Each row was made from one walk, in order. Every step used is in the known rows, and no mark comes twice. Write each row's walk.
In the rows, zero is written as 128.
Known rows:
X/M/G: [129 138 143 103 122 126 125 134 128 137 137  67 156 134 137 125 152 150
 120 127 109 127 104 125 120 141 141 127 123 104 133 133  98 150 134 116
 132 120 126 145 126 127 132 148 135 124 118 175 144 110 118 129 122 122
 200 123 127  98 141 137 140 110 145 136 127 113 119 154 111 153 129 177]
S/V/W/G: [112  91 136 113 115 108 122 147 121 122 122 184  89 137 147 130 159 186
 152 125 180 164 136 131 142 135 119  85 128 169 154 124 166  68 122 125
 129  96 141 132 134 112 122 138 135 127 120 133 151  89 153 127 120 135
  99 146 134 122 153 122 124 167 133 132 179 126 135 141 122  56 134 152]
H/X/M/L: [136 153 126 108 111 137 128 121 125 133  94 113 144 126 123 134 121 155
 137 107  91 132 112 141 144 124 132 131 118 118 116 133 150 167 170 132
 131 172 111 115 127 136 131 121 191 125 129 252  99 138  98 134 131 113
 111 106 129 149  88 139 135 115 135 120 124 121 130 133 128 132 124 136]
L/W/X: [131 162 133 144 156 166 134 119 127 106 135 143 139 127 115 128  92 130
 128 138 126 143 133 132 124 118  80 130 151 123 107 127 125 124 118 137
 119 150 140 136 128 131 139 122 122 124 157  54 133 137 151 129 127 139
 102 149 142 122 139 118 114 136 125 124 137 124 128 115 138 147 118 164]
S/M: [118 110 118 122 119 114 147 130 122 135 114 141 134  84 141 139 137 139
 131 102 141 124 136 114 111 134 143 131 127 108 139 123 121 150 141 150
 137  98 135 124 131 133 119 153 109 127 133 151 128 103 148 135 121 120
  97 112 116 140 169 129 112 170 129 137 162  92 126 116 112 118 136 177]
J/V/W: [128  66 122 134 122 102 136 133 120 132 165 143  96 115 139 127 136 155
 124 121 155 116 145 126 125 139 155 148 157 160 147 125 142 100 103 126
 122  99 135 139 133 117 127  88 133 129 116 116 142 141 148 128 124 140
 144 151 116 129 161 129 130 150 119 128 114 156 135 122 139  90 130  91]
H/G: [125 103 133 132 121 113 131 131 122 139 141 161 140 129 127 130 136 133
 141 113 105 123 134 136 119 165 148 146 133 122 128 127 134 122 144 128
 119  97 145 109 127 112 129 151 139 148 137 146 150 113 158 133 117 126
 138 111 124 101 122 139 121 123 123 121 155 101 130 118 110 136 133 179]
X/M/J: [125 141 130 116  98 126 122 130 136 124 140 125 131 117 126 124 137 121
 133 113 137 136 111 125 126 127 129 115 106 132 130 122 115 127 134 134
 118 150 136 139 122 118 120 115 169 123 126 210 137 127 135 127 127 124
 130 116 120 138 129 129 156 116 142 130 117 102 117 122 130 150 129 180]
S/V/G: [131  84 138 121 122 122 125 137 134 128 148 131 131 145 158 130 148 148
 148 105 123 141 107 121 129 131 127 105 137 143 143 125 138 137 122 113
 124 106 132 111 133 128 138 141  97 125 120  94 162 116 122 133 122 112
 107 128 142  80 137 138 107 140 107 142 158 100 107 109 112  83 136 179]
W/X/M/L: [127 166 124 128 132 146 128 119 118 123 114 159 154 123 111 131 124 142
 135 138 124 143 105 135 106 107 138 125  92 128 113 133 135 116 160 130
 136 162 119 129 124 137 142 139 116 126 127 178 102 134  92 130 131 124
 153 116 132 138  97 124 120 132 136 123 107 114 137 140 132 143 112 133]
H/X/M/L/V/G: [152 157 136 128 140 155  98 119 139 123  96  75 169 162 117 120 126 118
 134 109  98 134 124 134 170 116 124 121 140 126 114 139 143 164 201  99
 137 188  98 107 116 150 128 136 106 122 119 201 103 157  57 141 132 107
 109  92 140 139  94 144 129  87 111 118 135 124 121 112 120 128 137  87]
X/M: [124 112 137 111 123 118 144 128 126 131 145 116 139 134 128 133 131 157
 131 108 116 138 120 132 111 132 141 127 123 104 138 131 119 147 142 120
 134 133 130 132 128 127 134 146 183 122 137 206 120 129 120 138 127 123
 145 112 115 110 148 132 132 121 128 131 122 116 124 142 122 128 130 182]
S/M/L: [120 112  99 115 111 122 132 124 116 136  97 167 135  65 142 140 141 140
 142 117 112 128 127 107 121 121 153 142 106 118 135 126 147 151 168 160
 146 122 130 104 129 139 113 138  68 127 123 164 118 109 131 126 119 114
  99 102 119 152 121 140 132 193 130 126 150  77 133 120 119 127 136 157]
V/G: [132 104 130 128 130 139 138 131 128 137 158 109 164 136 142 126 137 156
 139 102 110 146 124 117 135 145 122 131 143 123 151 120 128 145 128 122
 118 120 144 119 123 115 124 146 115 129 118 110 152 129 113 141 120 118
 148 122 129 104 152 139 130 147 103 133 140  91 112 107 111 111 133 165]
S/M/G: [120 125 126 109 123 123 127 132 125 146 105  97 148 104 151 132 155 136
 119 139 122 110 124 108 122 147 146 131 136 101 133 123 105 138 128 147
 134  84 135 131 129 130 114 166  81 129 118 146 153  85 141 119 114 120
 153 124 127 128 153 137 116 150 143 138 159  83 123 126 101 149 139 179]
M/L: [130 101 112 110 129 136 137 124 106 132 124 153 133  89 142 135 139 162
 151 105  91 146 133 110 121 125 156 138 103 134 136 128 152 132 153 142
 131 129 129 112 126 117 125 103 120 132 131 166 114 134 133 135 117 124
 131 116 126 113 110 143 144 182 124 122 131  86 131 119 129 122 134 148]
W/X/M: [124 169 140 133 137 139 140 123 124 130 137 139 151 141 108 129 120 127
 124 133 144 141 108 144 104 117 123 116 113 120 125 134 104 123 131 122
 129 161 123 149 125 128 148 147 145 125 138 189 117 126 113 139 132 125
 142 119 131 125 139 115 100 103 136 132 116 127 127 139 126 128 108 176]
V/W/X/M: [121 142 139 153 143 131 129 127 124 120 128 142 129 165 108 124 111 180
 116 141 166 138 119 145 124 128 115 112 135 141 134 131 127  90 129 124
 114 144 132 142 122 132 139 147 137 124 122 106 135 124 117 125 135 142
 147 139 129 160 158 107 104 114 135 125 113 159 133 157 132 109 110 162]
L/V/X/M/G: [142  82 142 139 157 122 100 112 137 129 120  27 140 186 124 114 134  80
 106 155 111 128 127 129 113 123 124 108 130 114 143 135  85 148 141  97
 135 128 107 137 126 124 132 116 105 120 129 111 105 104 123 139 128 121
 178 113 124 115 119 135 111 103 127 122 114 140 122 160 118 128 140 101]
W/H/G: [119 133 132 136 126 130 148 139 121 154 126 149 145 131 128 130 134 111
 134 135 103 118 146 136 120 170 142 146 117 110 114 125 141  97 142 129
 119  96 138 103 124 102 124 160 104 158 141  89 134 121 147 132 127 135
 142 123 128 113 104 130 116  86 130 123 155 105 135 129 114 173 132 156]
L/V/S: [129  70 121 146 166 126 139 129 122 133 147 134 132 100 138 126 124 141
 145 117 157 123 142  90 113 125 103 113 139 112 147 127 109  96 143 103
 137 121 132  90 128 112 137 114 122 120 168 113 153 170 147 155 110 131
 110 117 124 107 167 126  99 141  98 127 155 145 126 101 126  85 147 130]
S/V: [119  81 129 107 129 117 139 134 121 130 130 153 103 113 157 138 143 145
 147 106 130 146 120 117 110 128 133 108 125 138 137 129 137 132 109 123
 130 110 125 116 140 119 145 117 150 127 150 128 142 117 145 140 120 125
  86 127 130  83 138 131 100 144 123 141 157 101 119 119 118  89 133 186]
H/X/M: [135 151 148 107 116 134 142 122 131 132 109  91 141 151 121 132 117 157
 127 104 109 116 108 151 136 127 116 129 140 111 118 132 120 174 139 125
 120 158 119 128 129 127 135 144 211 126 146 232 116 136 110 135 128 115
 105 111 125 134 128 127 124  90 131 130 137 125 126 126 119 133 126 157]
V/W: [127  72 127 138 135 114 136 133 116 127 139 132 109 123 137 128 129 192
 131 118 134 141 153 125 136 140 127 140 155 141 163 123 143  92 127 131
 113 112 145 123 122 112 122 124 152 132 119  95 146 135 151 133 121 144
 130 134 120 149 156 127 122 170 122 130 137 131 129 123 128 110 128 170]
J/V: [129  85 121 118 117 117 148 128 119 137 168 145 114 101 138 132 137 119
 126 101 138 105 139 118 107 137 155 146 136 139 126 123 125 135 100 126
 132 116 124 133 140 115 139  81 141 131 129 156 125 134 153 141 122 123
 148 133 119  91 153 133 128 149 119 133 120 123 130 105 133 117 133 118]
M/J: [119 119 122 130 109 140 131 128 125 136 143 135 125 102 137 125 146 135
 139 101 122 134 129 113 126 133 127 123 111 145 134 116 122  96 118 145
 113 131 143 130 125  98 120  91 151 134 138 168 150 119 161 134 120 125
 107 124 122 128 143 136 155 137 130 130 133  86 111  88 136 142 138 170]
L/W/H: [121 167 125 120 155 152 145 130 128 117 133 121 122 105 131 131 111 141
 125 131  88 148 160 124 139 133  97 147 137 104 115 127 137 119 133 137
 134 131 132 120 124 126 125 130 104 139 153  23 118 142 148 121 129 146
  93 149 132 123 138 130 131 127 124 127 141 115 126 125 134 168 128 138]
J/V/W/H/G: [122 105 120 141 114 101 132 145 121 151 135 161 101 145 126 123 135 109
 120 152 143  98 156 141 136 166 154 163 135 152 123 126 157  67 107 125
 115  67 132 114 128 120 118 129 104 160 111  39 139 130 147 108 133 148
 159 149 124 128 112 125 118 105 127 122 123 166 144 140 128 150 128  69]
V/J: [136  72 132 162 154 116 148 124 129 110 137 122 127 136 129 123 125 128
 151  96 128 118 142 124 127 134 117 123 127 139 156 119 123 139 165 132
 128 113 138 115 127 101 130 150 152 138 146 146 167 121 156 145 121 128
 109 126 127 104 122 132 124 142 116 131 156 101 118 100 125 123 138 189]

Write each row's walk:
[127 191 118 103 145 152 125 127 130 114 107 133 132  95 124 129 111 132
 129 141  72 168 137 126 139 116 114 150 108 103 104 137 161 134 173 137
 146 160 120 108 120 146 118 146  99 133 126  62  91 150 104 111 140 141
 129 130 134 144  95 136 156 129 132 117 116 130 136 164 137 186 125  95] => X/M/L/W/H
[128  71 113 120 123 106 145 136 120 145 171 174 109  90 145 135 122 137
 138 126 152 111 129  97 107 135 140 135 136 120 148 118 117 114  87 119
 128  95 144 102 138 112 133 110 159 125 145 135 159 163 153 142 111 124
 168 139 125  99 151 126 131 158 110 137 126 151 132 106 132  80 138  97] => J/V/S
[131 152 142 134 135 126 108 133 130 127 137 104 131 176 118 115 133 124
 101 170 169 104 106 136 129 128 153 126 142 152 121 132 107 103  91 110
 118 123 124 168 128 136 140 130 101 125  94 116 146 111 111 113 134 140
 211 162 137 130 133 112 126 105 151 130  88 177 137 151 138 140 111  85] => J/V/W/X/M/G
[131 100 131 178 179 140 119 123 119 119 127 123 125 161 111 119 117 139
 122 148 181 133 159 127 126 119 109 111 154 157 136 133 121  44 145 113
 124 155 123 140 124 127 143 106  71 125 136  71 134 145 138 147 129 150
 106 141 130 152 157 112  79 139 119 122 145 147 133 110 135 112 124 120] => L/V/W/X
[126 191 145 131 159 159 126 121 138 102 132 132 141 155 107 128  97 138
 119 145 123 145 121 146 124 108 101 131 141 104 106 138 112 150 135 125
 133 173 131 147 127 145 141 150 134 118 145  77 117 143 128 124 134 138
 108 138 137 136 133 115 126 106 132 125 120 140 128 148 138 148 112 163] => L/W/X/M
[121 181 101 129 142 150 129 124 126 123  81 155 127  73 141 137 121 109
 126 147  83 149 153 109 144 114 120 153 120 102 104 130 160 145 162 166
 147 115 132 108 125 150 104 150  32 138 127  33  98 125 126 101 132 135
  61 133 130 163 108 138 138 176 135 123 152 102 136 130 127 181 132 105] => S/M/L/W/H
[140 213 134 150 122 160  95 132 161  93 156 135 140 168 109 111 113  72
 117 146 144 120 108 143 153 108 107 123 136 151  87 129 111 136  90 119
 112 173 136 161 123 149 121 129  89 116 100  77 149 145  94 110 143 125
 134 149 149 122 100 123 174  77 128 127  86 157 117 109 151 155 119  75] => L/W/X/M/J/V/G
[127 178 130 147 105 136 119 125 132 121 152 152 123 139 108 121 126  66
 118 135 174  94 105 139 116 114 136 108  95 159  98 124 103 112  67 127
 119 156 123 166 131 123 133  94 135 124 118 222 129 128 119 127 137 128
 150 136 134 121 119 113 141  91 144 129  84 141 125 113 146 143 114  96] => W/X/M/J/V
[129 142 109 144  79 128 111 135 144 135 140 131 130 110 146 124 153  69
 122 115 152  95 129 112 150 135 159 129 126 149 128 116 122 137 103 142
 121  93 140 142 130 137  98 119  52 124  94 153 156 112 115 117 128 107
 111 126 129 127 142 134 165 137 122 139 133  93 116  82 120 124 142  99] => S/M/J/V/G
[132 146 120 109 140 137 113 119 134  98 116 129 134 103 127 133 115 168
 136 113  70 169 133 124 136 109 113 148 128 103 122 139 145 175 165 138
 143 167 131 120 125 148 117 132 123 118 129 107 101 144 112 126 128 129
 128 127 128 133 105 141 177 143 132 117 110 122 132 155 137 148 129 140] => X/M/L/W
[116 147 148 116 120 108 133 143 137 133  80 103  92 180 135 127 118 151
 124 137 143 140 117 152 160 129 112  98 147 140 120 133 153 108 131 114
 123 139 106 117 128 146 138 157 182 134 134 110 124 136 107 101 141 139
  53 139 134 164 115 113  75  71 138 142 153 176 129 163 122 123 117 129] => S/V/W/H/X/M
[139 100 126 125 110 129 130 132 130 143 178 125 147 127 143 125 137 110
 127 113 132 115 124 122 128 141 152 140 145 140 145 121 130 149  94 116
 127 103 135 129 134 117 132 114 100 130 105 117 150 133 118 144 126 115
 168 129 129  89 141 142 137 139 102 135 118 117 120  94 124 101 134  90] => J/V/G
[137  67 131 121 109 100 124 115 132 138 152 122 112 152 122 133 115  89
 114 131 123 114 118 146  97 119 142 130 123 127 145 130 107 177  90 118
 131 109 116 142 139 127 134  97 171 118 120 124  98 124 128 142 135 116
 175 117 109 116 113 126 133 119 123 125  84 159 132 156 134  98 121  67] => J/V/X/M
[131 206 152 112 160 161 114 126 142 106 121  80 157 163 111 121 114 117
 108 162 117 130 106 137 133 122 105 122 149 108 102 135  96 148 128 123
 125 157 131 162 123 145 134 162  97 122 132  66 137 115 118 121 131 135
 170 150 148 124 128 122 130  95 154 128 110 142 125 152 129 177 115 155] => L/W/X/M/G
[140  80 115 121 107 107 111 111 123 134 133 141 117 125 118 131 131  96
 127 128 104 128 120 138 107 106 156 138 107 141 139 131 140 173 114 125
 136 125 113 127 136 132 129  90 144 118 109 149  81 121 107 134 134 113
 185 110 117 126  81 138 152 139 126 118  75 142 137 164 142 110 122  40] => J/V/X/M/L
[121 101 119 142 127 113 144 139 117 152 145 135  97 130 137 123 129 119
 115 145 153 118 161 122 131 144 153 149 132 146 143 124 149  72  96 126
 125  91 125 127 129 121 131  99 118 143 113  76 132 146 148 120 135 147
 140 158 119 136 143 118 120 137 126 132 120 155 139 129 138 129 128  65] => J/V/W/H
[136 237 153  95 146 158 124 127 146 123  86  33 145 155 120 118 109 127
  99 156  76 126 118 141 172 145  84 139 159  89  88 134 115 158 139 129
 130 161 117 137 120 147 125 168 134 137 141  72 119 135 111 101 139 135
 131 146 149 139 102 127 127  47 153 133 129 148 124 151 126 213 128 106] => L/W/H/X/M/G
[126 142 132 146 127 114 125 129 127 122 146 155 112 157 107 122 114 133
 111 155 183 101 123 146 119 117 141 122 139 152 130 130 121 106  93 118
 117 134 124 158 132 140 140 123 134 121 112 140 128 136 118 126 138 141
 166 150 123 148 136 106 115 116 135 127  94 186 143 142 143 106 107  83] => J/V/W/X/M
[132 121 120 101 122 128 127 122 119 127 120 142 139  97 130 135 140 167
 143 107  90 168 117 124 115 120 158 136 102 120 134 136 146 163 169 129
 139 145 122 120 122 130 126 134 139 126 126 199 104 132 112 131 127 119
 157 110 119 123 107 143 150 152 131 123 116 109 130 151 126 129 128 145] => X/M/L
[136 166 121 123 110 121 125 133 125 141  80 122 108 139 121 124 120 122
 115 144 127 123 143 145 166 125 154 147 128 151 116 131 171 117 140 129
 127 142 106 127 126 139 124 109 145 139 103 150  87 157  87  91 144 134
 128 139 130 174  75 125 130  94 141 122 106 182 148 143 143 151 115  13] => J/V/W/H/X/M/L
[132 142 115 158 173 139 112 121 124 117 101 162 147 114 112 126 113 115
 141 158 161 143 121 105 113 100 116 100  97 116 126 136 113  90 165 101
 146 169 115  96 124 138 145 144  95 117 148 120 119 163  98 149 121 126
 130 115 138 134 110 117 105 123 117 118 119 149 134 123 134  95 123  97] => W/X/M/L/V/S
[124 152 135 123 131 147 130 128 127 106 146 156 129 115 121 129 139 161
 142 117 122 171 149 135 140 132  94 123 135 127 122 126 143 115 148 136
 140 132 155 138 128 112 116 139 132 125 138  97 137 107 164 137 121 136
 114 140 135 113 155 132 159 172 129 121 160 108 132 130 126 122 137 145] => L/W/G
[138  69 120 144  88 116 115 118 126 141 154 125 102 137 125 122 137  57
 123 126 130 108 128 135 116 116 132 124 109 171 136 115 119 118  66 145
 107 114 131 140 134  99 120  44 154 128 123 108 124 115 159 122 128 118
 135 133 121 121 105 131 155 139 124 121  97 126 119 113 147 123 135  61] => M/J/V/X
[123 127 107 129  85 115 126 130 133 135 135 158  98  80 141 130 153  72
 120 120 168  88 130 108 124 129 158 129 110 144 122 118 117 142  91 153
 132 102 134 140 135 129 104 102  94 125 113 181 140 108 153 108 126 117
  98 127 115 138 144 127 156 153 137 136 137  99 124  98 130 127 139 121] => S/M/J/V
[113  96 105 134 121 112 145 138 125 144 112 172 130  70 148 143 126 152
 143 124 149 119 124  96 114 130 126 131 125  83 154 117 111 127 125 143
 132  81 151  88 133 125 115 167 134 119 154 104 161 130 148 135 109 120
  97 121 119 149 169 119 112 175 114 138 165 123 125 117 110  80 141 177] => V/S/M
[136 152 142 144 156 132 125 130 133 129  85  59 120 169 112 116 107 137
 106 143 162 113 156 144 162 137 102 120 155 127 116 138 137 102 168 103
 131 166 101 120 118 136 134 135 141 134 137 131 107 158 105 125 143 145
  74 128 125 177 131 117  77  69 130 125 155 181 134 135 129 140 129  77] => L/V/W/H/X/M
[130  81 109 147  78 109 114 116 136 142 124 152  95 123 131 130 141  48
 115 141 154  84 131 130 117 117 152 118 108 146 133 116 114 138  79 157
 115  94 133 143 136 124 107  77 119 122 115 119 124  88 156 110 131 111
 104 117 114 155 119 127 144 149 133 126 114 114 126 114 132 114 134  77] => S/M/J/V/X
[125  55 137 111 123  92 115 121 137 126 120 131 102 169 135 135 126 118
 134 127 114 139  97 146 102 106 122  93 114 127 146 132 123 156  99 115
 131 116 118 125 137 131 143 128 174 117 142  90 107 101 125 137 131 116
 118 114 122 106 111 121 100 119 124 136 122 134 125 183 124  77 123 153] => S/V/X/M
[131 224 147 108 140 160 140 125 139 117  96  77 130 153 116 129  96 125
 112 133  88 138 138 153 163 129  82 139 150  83  89 134 129 164 151 133
 133 168 118 120 123 141 134 156 174 131 155  83 106 156 113 112 141 136
  70 137 139 155 115 125 119  62 136 126 142 162 129 137 128 179 122 118] => L/W/H/X/M
